Known rows, with every step that occurs
K > A > W > L > V: [-1.66  6.96  2.44  5.42 -1.59  0.55  2.61 -2.46  2.34 -1.20 -0.72 -0.57
 -0.76  0.14  0.73  2.35  3.52 -0.13  2.72 -0.85 -3.13 -5.38]
V > L > K: [-3.98  2.03  0.78  0.16  1.04 -0.48  0.16  3.45  1.21  0.58 -1.91 -2.65
 -2.24 -1.23 -3.57  2.22 -1.27 -1.95 -1.09  1.76  2.05 -0.74]
W > A > U > D > L: [-3.25  4.85 -1.14  1.01  5.54 -6.18 -1.93  2.67  1.20 -4.22 -1.62  2.00
 -3.08 -0.07 -2.23  3.29 -0.83 -0.49 -0.19  0.31  3.15 -2.57]
A > K > L: [-2.04  1.20  1.44 -0.02 -0.17 -0.40 -0.19  0.66 -0.70 -1.05 -1.18  1.81
 -0.66  1.24 -3.80 -1.51  1.80 -1.31  2.62 -0.48 -0.64 -1.62]
D > U: [-0.22  2.24 -2.38 -0.73  3.28 -1.44 -2.69 -0.25  0.39 -1.33 -1.79  0.03
 -3.03 -1.00  2.47  0.72  0.73  0.30  0.22 -1.53 -1.48  0.36]
W > L > K > A > U > D: [-3.76  4.43  1.29  2.69  6.42 -3.40 -1.03  2.66  3.57 -0.86 -0.86 -0.95
 -1.17  1.10 -1.30  0.91  1.16 -2.91  0.63  1.42  2.57 -3.40]
W > A > K: [ 0.03  1.70  0.00  0.47 -1.15 -0.40  1.37  2.71  1.81 -4.02  0.27  2.04
 -0.11 -0.44 -1.62 -0.84  1.29 -1.50  0.55 -0.48  0.56 -5.06]
D > L > V: [-3.68  4.66  0.38  2.60 -2.90 -0.45 -0.02 -0.93  0.31 -0.45 -2.21 -1.59
 -2.44  0.00 -0.75  1.71  1.13  0.07 -0.10 -2.14 -1.33 -1.11]
A > U > D > L: [-4.76  4.03 -1.25  0.55  4.92 -5.36 -2.67  2.10  0.33 -1.92 -2.22  0.45
 -2.66  0.54 -0.60  2.76 -0.59 -0.42 -0.02  1.23  1.69 -0.82]
V > A > L > K: [-4.05 -0.05  2.18 -1.03  2.18 -1.31  0.29  2.80 -0.37 -4.17  0.95  0.52
 -2.08 -2.18 -5.27  2.31  1.75 -3.75 -3.29  1.69  1.88 -2.59]
U > D > L: [-4.59  3.13 -1.08  0.29  2.12 -3.08 -2.10  2.23  0.64 -1.10 -3.07 -0.41
 -1.82  0.88 -0.87  0.97 -1.98 -1.02  0.58  0.39  2.46  0.20]
V > A > D > U: [-1.02  3.07 -2.00 -0.63  4.37 -0.47 -5.12  3.32  2.92 -4.68 -1.49  2.63
 -4.69 -3.40  2.30  0.46  0.69 -0.68 -0.17 -0.48  0.48 -4.54]
W > L > K > A > D > U: [-2.22  6.25  1.02  2.34  4.63 -0.52 -3.81  2.22  5.48 -2.26 -4.87  0.04
 -5.38 -1.35  0.35 -1.14  1.70 -3.13  2.13 -0.41  0.71 -3.47]
K > U > D: [-1.89  0.44 -0.38  0.54  6.08 -1.34 -3.52  1.74  1.09 -0.71  1.04  0.84
  2.04  2.10  2.05 -1.45 -0.46 -1.33  1.81  0.42  0.96 -0.76]
V > L: [-0.63  3.12 -0.81 -0.67  2.13 -0.07  0.50  2.11 -0.24  0.41 -1.15 -0.92
 -3.83 -1.42 -1.42  3.17 -1.21  0.55  0.25  1.42  1.02 -0.73]
W > L > V > A > D > U: [-2.74  6.92 -2.96  1.98  3.53  0.22 -3.41  2.52  4.15 -4.26 -1.54  1.94
 -6.00 -2.91  1.83  0.88  2.70 -0.50  1.31 -1.12 -1.08 -6.00]
U > D > L > V > A: [-5.07  4.11 -0.77  1.38  0.47 -0.64 -1.58  2.74  1.07 -2.98 -0.10 -0.12
 -2.52 -1.14 -1.29  2.56 -0.27 -1.04 -1.39 -1.71  1.90 -4.89]
W > L > V > A > K: [-3.84  3.77 -0.88  1.59 -1.31  2.32  1.77  2.98  1.96 -2.71  0.87  1.03
 -2.59 -0.94 -1.76  0.69  3.29 -1.63  0.54 -0.52 -1.32 -7.39]
D > L > V > A > K > U: [-4.12  2.30  1.92  0.92  2.45  1.24 -2.52  2.40  0.37 -3.67 -0.48  2.59
 -3.16  0.07 -1.96  0.67  2.56 -2.33  0.67 -1.73 -1.36 -5.63]
V > A: [-0.02 -1.13  0.03 -1.10  1.85  0.90 -0.45  2.08 -0.24 -2.35  1.54  1.99
 -1.83 -1.91 -2.11  1.73 -0.28 -0.48 -1.66 -0.48  1.94 -3.19]
U > D: [-2.34  1.29 -1.75  0.33  1.62 -1.59 -1.38  2.18  1.31 -0.33  0.43 -0.88
  2.01  0.98  2.03 -0.71 -1.34 -0.82  0.51  0.77  1.64 -0.88]
L > K > U: [-2.70 -1.68  2.71  0.78  4.17 -0.06 -2.61  0.88  0.81 -0.22 -0.02  0.19
  1.09  1.27 -2.03 -1.17  0.61 -2.78  0.16  0.01  0.19  0.38]
W > L > K > A > D: [-2.29  4.18  3.95  3.38  1.32  1.02 -1.36  2.68  5.62 -1.11 -3.34  0.00
 -2.38 -0.49 -2.18 -2.19  1.10 -3.71  1.86  0.97  2.47 -4.14]
W > A > L > K: [-2.28  1.91  2.05  0.41  1.35 -3.00  1.54  1.79  0.78 -4.86  0.36  0.54
 -1.07 -1.44 -5.52  1.52  1.93 -3.42 -2.09  1.15  1.92 -1.91]

Rows
[-5.34  4.08 -1.25  2.19  5.16  0.60 -1.76  3.95  2.78 -2.90  1.74  1.70
 -0.44  1.43  0.49 -0.84  2.34 -2.64  2.66 -0.02 -0.36 -6.74] => W > L > V > A > K > U > D
[-5.44  1.33  3.28  1.68  4.30 -1.28 -5.12  2.64  2.54 -1.98 -3.65  1.44
 -1.96  0.61 -3.01 -1.09  0.03 -3.47  1.15  0.78  1.34 -0.80] => A > D > L > K > U
[-1.53  2.05  1.27  1.33  0.09  0.90 -0.04 -0.02 -0.49 -2.13  1.75  1.51
 -1.91 -1.25 -3.94  1.60  1.91 -0.11 -0.26 -2.86  0.30 -4.08] => K > L > V > A
[-4.22  2.45  0.02  0.33  6.13 -2.91 -4.09  1.79  0.30 -1.32 -2.54  1.15
 -1.86  1.98 -0.96  0.51 -1.50 -1.50  1.77  0.13  1.83  0.46] => K > U > D > L
[-2.17  3.26 -0.51  2.25  1.49 -1.54  2.08 -0.96  0.94 -1.64 -1.05  2.03
 -0.75  0.17 -0.82  2.74  1.38  0.47  2.82  2.42 -2.05 -2.21] => A > W > L
[-1.13  3.88  4.03  1.22  4.99 -2.05 -0.50  2.11  1.56 -0.48 -1.47 -1.62
 -4.06 -1.31 -2.82  3.63  1.22 -1.87 -1.31  0.85  1.65 -3.42] => V > L > K > A > U
[-6.46  2.34  0.44  2.86  6.45 -2.90 -2.16  2.27  2.93 -1.89 -0.39  0.92
  2.57  2.13 -0.25  0.25  0.29 -2.95  2.75  2.63  0.12 -2.54] => A > W > L > K > U > D
[-5.21  2.02  0.25  0.56  6.91 -1.78 -3.39  4.55  2.04 -0.18 -0.43 -1.34
  0.19  1.02 -0.78  0.31 -1.57 -2.86  0.96  1.83  2.64 -1.22] => V > L > K > U > D
[-2.42  2.96  4.91  1.70  3.91 -3.19 -1.55  0.67  1.27 -1.32 -3.15 -0.62
 -3.92 -0.27 -3.85  2.57  1.38 -2.61 -1.54 -0.43  1.71 -2.11] => D > L > K > A > U
[-4.55 -0.04  3.08  0.66  4.75 -1.38 -3.43  1.03  0.49 -0.74 -2.92  0.59
 -1.85  1.22 -4.28  0.26 -0.21 -3.09  0.21 -0.34  0.91  1.00] => D > L > K > U
[ 0.85  3.02  0.29  1.86  0.35 -0.90 -1.29  2.71  4.06 -4.55 -0.23  3.16
 -0.46 -1.81 -0.33 -1.30  0.05 -0.65  0.92  0.46  2.46 -4.73] => W > A > D
[-3.16  1.96  0.21  0.83 -3.16  2.38  0.52  2.91  1.19 -3.10  1.59  0.32
 -0.51 -1.26  0.04  0.21  2.67 -1.65 -0.88 -1.19 -1.35 -7.46] => L > V > A > K
[-5.67  2.97  0.17  0.21  4.59 -2.35 -3.77  3.35  0.88 -2.20 -2.90  1.37
 -1.51  2.15 -0.58 -0.59 -0.43 -2.65  2.25  0.47  0.79 -1.70] => A > K > U > D > L
[-4.74 -0.18  0.68  1.09  5.27 -1.67 -3.80  2.98  2.14 -0.53  0.40 -0.60
  2.96  2.14  0.36 -1.88 -0.82 -3.32  0.64  0.75  1.77 -0.65] => L > K > U > D
[-1.28 -1.33  1.55 -0.93  4.51  1.69 -2.36  2.98  0.20 -3.30  1.40  3.69
 -1.21  0.03 -1.36 -0.72  1.76 -2.34  0.66 -0.25 -0.47 -4.93] => V > A > K > U
[-3.97  0.92  2.16 -0.10  0.69 -2.00  0.60  1.19 -0.17 -2.19 -0.23 -1.11
 -0.63 -0.69 -3.63  0.98  1.96 -3.29 -1.91  1.98  0.33 -0.13] => A > L > K
[-1.30 -0.31  1.55 -0.02  3.11  0.94 -2.06  1.37  0.35 -1.49  0.26  2.07
  0.35  1.64  0.41 -1.96  2.11 -1.96  2.00  0.22 -1.91 -2.28] => A > K > U
[-6.05  4.76  0.20  2.75 -0.56 -2.31 -1.04  1.55  1.13 -4.99 -0.14  0.89
  0.24 -1.32  0.70  4.60  0.45 -0.42 -0.23  0.28 -0.55 -6.91] => U > D > L > V > A > W
[-3.36  3.09  0.46  1.12 -0.67  0.45 -0.53  1.19  0.07 -2.72 -0.39  0.50
 -4.06 -1.90 -2.81  3.19  0.74 -0.41 -1.78 -2.28  0.69 -4.22] => D > L > V > A
[-5.83  6.46 -1.10  3.23  0.90 -3.76 -1.65  0.73  1.06 -1.49 -1.07 -1.56
 -1.45  0.53  1.27  2.56  1.35  0.01 -0.08 -0.53 -0.71 -2.77] => A > U > D > L > V
